Known rows, with every way that one mark hangs from another:
[T J]: [-0.13  0.21  0.07  0.04  0.21 -0.25 -0.17 -0.20 -0.36  0.19 -0.13  0.20
  0.19 -0.19  0.21 -0.33 -0.18  0.24 -0.09 -0.12  0.45  0.37]
[Z X]: [ 0.05  0.25 -0.12 -0.14  0.71 -0.14 -0.03 -0.18 -0.28  0.06 -0.28  0.26
  0.11 -0.09  0.20 -0.18 -0.31  0.04 -0.22  0.10  0.11  0.21]
[J [S R [X Z]] Y]: [-0.34 -0.09  0.04 -0.10  0.17 -0.04  0.06 -0.12 -0.23  0.01 -0.20  0.20
  0.00  0.07  0.30 -0.55 -0.19  0.27 -0.01 -0.47 -0.01  0.62]
[T [J Y]]: [-0.25  0.19  0.09  0.11  0.12 -0.19 -0.19 -0.13 -0.10  0.50  0.04  0.17
  0.22 -0.20  0.14 -0.05 -0.15  0.31 -0.14 -0.25  0.42  0.50]
[T [J [S R] Y]]: [-0.36 -0.05 -0.24  0.12  0.01 -0.18 -0.09 -0.17 -0.13  0.30 -0.01  0.41
  0.03 -0.14  0.16 -0.29 -0.04  0.50 -0.01 -0.41  0.25  0.49]
[S J R X]: [ 0.02  0.18 -0.16 -0.20  0.33  0.08 -0.24 -0.35 -0.46  0.05 -0.30  0.27
  0.05  0.19  0.73 -0.40 -0.06  0.13 -0.23 -0.07  0.38  0.11]
[T [J [S X] Y]]: [-0.26 -0.06  0.49  0.17 -0.08 -0.17 -0.02 -0.19 -0.18  0.37 -0.10  0.04
  0.09 -0.07  0.12 -0.26 -0.29  0.28  0.09 -0.35  0.17  0.56]
[B X]: [-0.28  0.27  0.00 -0.10  0.39 -0.17 -0.07 -0.44 -0.39 -0.08 -0.20  0.22
  0.20 -0.18  0.21 -0.31 -0.18  0.02 -0.03  0.00  0.17  0.23]
[Y [J [S R] T]]: [-0.25 -0.09 -0.22  0.05  0.06 -0.21 -0.01  0.00 -0.18 -0.03  0.19  0.43
  0.02 -0.14  0.29 -0.35 -0.07  0.39  0.07 -0.46  0.24  0.45]
[J Y]: [-0.06  0.22  0.08 -0.09  0.37 -0.08 -0.11 -0.29 -0.17  0.38 -0.05  0.15
  0.25 -0.14  0.22 -0.08 -0.18  0.15 -0.05 -0.15  0.33  0.46]
[Y [J [S R X] T]]: [-0.19 -0.14  0.13  0.10 -0.09 -0.14  0.04  0.05 -0.21 -0.15  0.16  0.27
  0.00  0.02  0.43 -0.34 -0.21  0.34  0.07 -0.45  0.18  0.39]
[Y [J [S [X Z]]]]: [-0.30  0.02  0.40 -0.05  0.13 -0.27  0.11  0.00 -0.37 -0.15 -0.26  0.04
  0.07 -0.06  0.17 -0.78 -0.32  0.14  0.03 -0.47  0.09  0.69]
[S J [X B]]: [ 0.11  0.26  0.09 -0.23  0.34  0.01 -0.19 -0.27 -0.59  0.32 -0.44  0.12
  0.14 -0.10  0.50 -0.21 -0.11 -0.02 -0.17  0.08  0.25  0.39]
[J [S R] T Y]: [-0.25 -0.14 -0.20  0.01  0.16 -0.05 -0.02 -0.20 -0.04  0.30  0.20  0.38
  0.03 -0.11  0.24 -0.10 -0.03  0.35  0.10 -0.43  0.13  0.49]
[B [X Z]]: [-0.52  0.25 -0.07 -0.17  0.44 -0.22 -0.05 -0.28 -0.37 -0.14 -0.27  0.18
  0.17 -0.21  0.13 -0.55 -0.15  0.00 -0.13 -0.16  0.07  0.45]
[T [J [S R X] Y]]: [-0.30 -0.11  0.12  0.17 -0.14 -0.10 -0.04 -0.11 -0.16  0.20 -0.03  0.26
  0.01  0.03  0.31 -0.27 -0.18  0.45  0.01 -0.39  0.18  0.44]
[J S T]: [-0.09 -0.07  0.16 -0.06  0.31 -0.16  0.03 -0.34 -0.31  0.16 -0.04  0.21
  0.08 -0.20  0.12 -0.38 -0.19  0.12  0.22 -0.26  0.13  0.47]
[T [J S]]: [-0.20  0.03  0.12  0.05  0.16 -0.30 -0.04 -0.31 -0.39  0.17 -0.24  0.24
  0.08 -0.22  0.04 -0.56 -0.18  0.25  0.12 -0.24  0.26  0.46]
[Y [J S T]]: [-0.22 -0.04  0.16  0.06  0.12 -0.28  0.02 -0.08 -0.19  0.15  0.14  0.21
  0.09 -0.24  0.10 -0.34 -0.18  0.22  0.14 -0.43  0.22  0.55]
[Y [J T]]: [-0.16  0.15  0.10  0.04  0.17 -0.22 -0.11  0.04 -0.14  0.16  0.25  0.18
  0.21 -0.21  0.27 -0.10 -0.17  0.21 -0.07 -0.31  0.41  0.45]
[S [J T] R]: [-0.13  0.11 -0.47 -0.16  0.38  0.03 -0.32 -0.27 -0.27  0.29  0.03  0.40
  0.04 -0.01  0.59 -0.19  0.13  0.20 -0.22 -0.21  0.42  0.19]
[T [J S Y]]: [-0.33  0.00  0.14  0.12  0.07 -0.24 -0.07 -0.24 -0.14  0.48 -0.06  0.20
  0.11 -0.23 -0.03 -0.28 -0.15  0.32  0.07 -0.37  0.23  0.60]

Rows:
[-0.21 -0.06  0.02 -0.16  0.26 -0.09  0.10 -0.18 -0.48 -0.31 -0.38  0.24
 -0.02  0.08  0.36 -0.83 -0.23  0.19  0.03 -0.34  0.01  0.48] : [J [S R [X Z]]]
[-0.21  0.13 -0.07 -0.09  0.34  0.02 -0.31 -0.28 -0.03  0.78  0.14  0.16
  0.14 -0.11  0.33  0.09  0.06  0.10 -0.19 -0.30  0.38  0.44] : [S [J T Y]]
[-0.21 -0.09  0.18  0.01  0.22 -0.10  0.00 -0.28 -0.06  0.48  0.13  0.18
  0.11 -0.21  0.06 -0.10 -0.14  0.19  0.17 -0.39  0.11  0.60] : [J S T Y]
[-0.01 -0.13  0.00 -0.05  0.04 -0.03  0.08 -0.06 -0.44 -0.04 -0.09  0.32
 -0.01 -0.14  0.41 -0.19 -0.16  0.26  0.13 -0.16 -0.02  0.47] : [J [S R [X B]] T]
[-0.07  0.03  0.47  0.02  0.07 -0.23  0.08 -0.15 -0.38 -0.09 -0.18  0.08
  0.10 -0.03  0.24 -0.55 -0.36  0.15  0.13 -0.29  0.18  0.48] : [Y [J [S X]]]
[-0.15  0.07  0.28 -0.04  0.19  0.10 -0.27 -0.22 -0.07  0.67  0.11  0.01
  0.13  0.05  0.48  0.11 -0.07  0.06 -0.18 -0.28  0.31  0.40] : [S [J T Y] X]
[-0.15 -0.14  0.53  0.05  0.07 -0.03  0.05 -0.22 -0.10  0.37  0.10  0.02
  0.09 -0.04  0.20 -0.08 -0.28  0.14  0.19 -0.37  0.04  0.56] : [J [S X] T Y]
[-0.18  0.03 -0.10 -0.04  0.14  0.17 -0.29 -0.14 -0.06  0.49  0.17  0.22
  0.05  0.14  0.66  0.10  0.03  0.22 -0.25 -0.32  0.33  0.28] : [S [J T Y] R X]
[-0.37 -0.05  0.41  0.03  0.06 -0.27  0.04 -0.10 -0.42  0.00 -0.33  0.05
  0.03 -0.09  0.11 -0.78 -0.29  0.20  0.03 -0.39  0.09  0.64] : [T [J [S [X Z]]]]
[-0.03 -0.12  0.51 -0.01  0.16 -0.09  0.08 -0.28 -0.36  0.05 -0.07  0.06
  0.05 -0.03  0.26 -0.36 -0.32  0.07  0.23 -0.25  0.06  0.41] : [J [S X] T]
[-0.10  0.15 -0.14 -0.13  0.24  0.14 -0.27 -0.28 -0.21  0.37 -0.13  0.23
  0.07  0.19  0.66 -0.13 -0.02  0.20 -0.28 -0.20  0.36  0.24] : [S [J Y] R X]
[-0.16 -0.09  0.51  0.10 -0.04 -0.21  0.07 -0.02 -0.22  0.04  0.11  0.07
  0.07 -0.07  0.24 -0.33 -0.31  0.18  0.15 -0.41  0.15  0.50] : [Y [J [S X] T]]
[-0.17 -0.01  0.40 -0.17  0.32 -0.15  0.12 -0.26 -0.49 -0.13 -0.42  0.03
  0.05 -0.02  0.18 -0.82 -0.33  0.03  0.11 -0.31 -0.01  0.61] : [J [S [X Z]]]
[-0.18  0.21  0.16 -0.26  0.45 -0.03 -0.19 -0.26 -0.47  0.17 -0.42  0.03
  0.09  0.07  0.45 -0.63 -0.13 -0.06 -0.26 -0.21  0.26  0.43] : [S J [X Z]]
[-0.16  0.21 -0.49 -0.18  0.39  0.06 -0.33 -0.33 -0.18  0.47 -0.09  0.38
  0.09  0.02  0.51 -0.14  0.12  0.24 -0.28 -0.21  0.43  0.29] : [S [J Y] R]
[-0.25  0.08 -0.44 -0.09  0.28  0.09 -0.34 -0.20 -0.02  0.61  0.19  0.36
  0.07 -0.02  0.51  0.08  0.16  0.26 -0.27 -0.34  0.40  0.33] : [S [J T Y] R]
[ 0.02 -0.05  0.09 -0.10  0.21 -0.05  0.07 -0.34 -0.49 -0.25 -0.30  0.28
  0.00  0.10  0.44 -0.59 -0.26  0.21  0.14 -0.17  0.11  0.27] : [J [S R X]]
[-0.27 -0.14  0.44 -0.08  0.22 -0.13  0.11 -0.13 -0.34 -0.01 -0.14  0.03
  0.03 -0.06  0.19 -0.60 -0.29  0.06  0.13 -0.41 -0.04  0.64] : [J [S [X Z]] T]
[-0.39 -0.11  0.44  0.04  0.03 -0.25  0.10  0.14 -0.22 -0.02  0.04  0.03
  0.05 -0.10  0.17 -0.56 -0.27  0.16  0.05 -0.58  0.05  0.72] : [Y [J [S [X Z]] T]]
[-0.16 -0.02 -0.10 -0.19  0.21 -0.11  0.13 -0.03 -0.59 -0.23 -0.46  0.30
  0.00 -0.13  0.33 -0.65 -0.18  0.22  0.01 -0.22 -0.10  0.65] : [J [S R [X B Z]]]
[-0.29 -0.04  0.42 -0.10  0.22 -0.10  0.09 -0.19 -0.24  0.18 -0.26  0.00
  0.08 -0.03  0.11 -0.53 -0.29  0.10  0.07 -0.44 -0.03  0.73] : [J [S [X Z]] Y]
[-0.10 -0.05  0.38  0.07 -0.08 -0.21  0.10  0.12 -0.33  0.12  0.02  0.12
  0.09 -0.28  0.21 -0.14 -0.25  0.20  0.14 -0.28  0.04  0.67] : [Y [J [S [X B]] T]]
[-0.38 -0.15  0.46 -0.01  0.12 -0.08  0.08 -0.06 -0.09  0.31  0.03 -0.01
  0.06 -0.08  0.12 -0.32 -0.24  0.13  0.09 -0.55 -0.06  0.76] : [J [S [X Z]] T Y]
